Known rows, with every step that occurs
u l d: [-14.9  12.6 -26.7  -1.7  32.7 -31.0 -18.3   6.6 -26.3   7.2  -0.7  -1.3
 -10.6  14.2  15.4 -25.1  11.9  37.8  20.5]
m v h e d l: [-12.0 -25.7 -30.4  -6.3  15.0  -2.7 -10.1  32.7 -42.5   2.0  33.5  -4.8
   9.8 -14.1  32.8  28.1  -1.6   0.3  -4.6]
l d: [-14.6   9.5 -32.2  10.5  25.5 -27.4 -16.9   1.6 -25.2  25.8  19.5  -2.0
  -8.5 -13.5  -0.8  -7.9  -6.6  31.9  16.1]
b v m l: [-23.8 -32.2 -63.4  29.4  21.9   9.7  18.4  14.9 -42.6  29.3  53.1 -17.3
  13.2 -21.9 -15.0  -5.6 -10.1  16.3   5.3]
v m: [-13.4 -12.9 -50.8  25.6  15.7 -14.5   6.5  19.4 -27.2  22.7  28.4  -6.8
  19.8 -20.1 -10.8   9.6 -11.8  27.0  28.0]
b v h e d l u: [-31.7 -27.5 -24.7   1.7  26.6  -6.3 -13.7  14.1 -32.0  18.1  39.4  -8.4
  -9.0 -31.2  34.2   5.8  19.4  12.9 -23.4]
d l m: [ -5.0   6.9 -29.8  14.0  17.0 -25.2  -8.0  20.5 -19.3  11.2  32.1  -3.7
   6.6   5.3  11.0  12.4 -10.3  33.8  19.6]
h e d l: [-18.9  -0.2 -24.1  16.0  27.6 -11.8 -17.7  15.7 -31.1  -8.1  23.5   8.1
 -19.4   3.7  34.0  11.7  30.3  14.8  14.8]
v h e d l u: [-20.4  -9.3 -10.9   2.2  10.7 -22.1 -22.7  15.1 -26.1   9.5  27.6   1.3
   3.5 -26.9  37.5  14.0  17.4  16.5  -9.3]
h e d: [-28.6  -4.5 -29.2  23.6  39.0  -3.7 -14.8  12.1 -34.2  -6.1  13.4  15.3
 -24.1  -8.8   5.6   2.2  28.7  17.4  28.5]
d l m v: [ -0.4  -4.2 -33.9  -0.5  20.4 -14.5  -6.1  30.2 -34.6   4.5  31.6 -12.9
  14.3   5.0   6.7  11.2 -25.6  29.1  12.7]
d l m v h e: [  9.2 -19.4 -27.5  -0.4  13.2 -18.1  -4.6  31.0 -30.4   5.1  45.1 -10.0
  20.5 -13.6  13.7  22.8 -13.7  17.4  -8.2]
v m e h: [ -9.6   3.7 -45.8  41.0  -3.8  -3.4  12.9  30.7 -24.8  24.8  20.0 -19.1
  38.9 -35.8 -20.1   2.0 -17.1  29.3  19.1]
l u: [-27.3  13.7 -21.3  10.1  29.1 -21.5 -10.0  -0.7 -33.8  16.3   9.7   4.4
  -2.6 -15.6  -6.7  -2.2 -19.1  47.6  20.1]
b v h e: [-23.3 -34.6 -47.4  21.9  29.0   0.1  11.9  10.6 -29.2  28.8  47.2   0.7
  -9.4 -30.4   6.3  24.3   1.4  11.4  -4.6]
b v h: [-33.9 -30.1 -54.7  15.7  22.6   1.5  10.5  14.1 -27.9  39.8  41.3  -1.6
  -1.3 -25.3   5.5  24.6 -16.4  13.6   7.1]
m e: [-12.0  15.2 -35.8  19.3  29.0  -3.7  18.7  14.8 -33.6  23.0  27.1  -3.2
   2.9  -8.5 -19.4  15.4 -30.1  31.9  27.5]
m v h e d: [-20.3 -30.6 -36.9  -0.2  25.1   6.0  -8.9  27.7 -44.4   3.5  26.7   3.7
   7.0 -25.8   7.2  19.5  -3.4   2.5   8.8]

Rows
[ -9.8 -13.2 -50.8  29.9   5.5  -4.6  13.8  14.5 -36.8  23.2  42.1  -7.9
  27.8 -17.3 -14.1  -0.5 -15.5  19.9  20.9]
v m l
[-14.6 -25.0 -25.4  -7.5  40.4  -5.2 -19.6  37.5 -35.4 -19.2   3.6   2.5
   7.6  -3.2   0.9 -19.7  24.5  19.5  17.7]
u l m v h e d
[-23.2  12.8 -23.2  16.0  17.2  -9.0  -2.5  -5.0 -45.5  17.5  24.9   2.3
   5.4 -10.0 -10.5 -12.2 -24.3  39.6  14.1]
m l u
[-13.1 -19.2 -22.0  12.2  13.0 -16.5 -18.7  27.2 -15.6   5.4  35.5   4.2
   6.5 -22.2  23.7  16.1  22.9   7.3   3.7]
v h e d l m
[-20.8 -19.7 -29.8  -7.5  15.1  -6.2 -25.1  40.6 -28.9   5.1  26.5  -8.0
  18.2 -11.0  21.6   8.3  -1.4   7.7  13.8]
e d l m v h
[-21.3  21.6 -12.5  -0.8  26.6  -7.0  -9.4  20.9 -36.9  10.4  18.4 -15.4
   1.5  -5.8  13.1  -2.8  -6.7  31.3   9.4]
m e d l u
[-14.2 -32.4 -32.2   2.6  31.9   0.0 -16.8  35.0 -35.5  -2.7  27.0   2.3
  13.3 -31.7 -18.4  -0.2   4.7  10.9  13.7]
l m v h e d
[-12.9   9.2 -33.0  16.3  14.2 -14.9  -9.9  -2.7 -36.8  25.0  33.9  -3.0
   0.4  -7.9  -6.0 -16.3 -11.5  25.7   9.8]
m l d
[-13.4  -4.1 -19.9  16.7  33.1 -14.4 -23.7  21.0 -25.8 -12.1  24.9   6.2
 -14.0  -3.2  16.7  -1.2  33.8  19.1  14.9]
h e d l m
[-20.5   5.8 -28.9  16.3  41.0   0.9  -7.1  30.1 -27.2   8.1  18.0  -2.1
   5.0 -17.1 -36.8 -14.5  -0.7  27.9  35.6]
l m e d
[-11.8  -5.4 -34.6  20.4   9.0 -12.8   2.7   6.9 -41.7  22.2  34.5 -12.3
  31.2 -28.4 -19.2 -16.7 -18.3  35.0   7.4]
v m l u
[-19.7  15.7 -26.6   7.3  22.3  -0.3  -1.0  26.8 -32.1  12.1  24.0 -10.4
  -0.3   3.1  17.0  11.4  -4.7  18.4  19.1]
m e d l
[-26.6   2.1 -27.7   9.8  24.3 -12.4 -27.5  27.7 -20.8   0.3  17.5  -0.2
  -2.0   4.0  17.5  -2.1  15.2  21.3  29.6]
e d l m
[ -6.6 -26.0 -38.6   4.1  20.3  -2.7   6.2  22.0 -44.7  12.3  34.9   2.6
  11.4 -24.8   0.2  30.8 -22.2  11.5   1.9]
m v h e
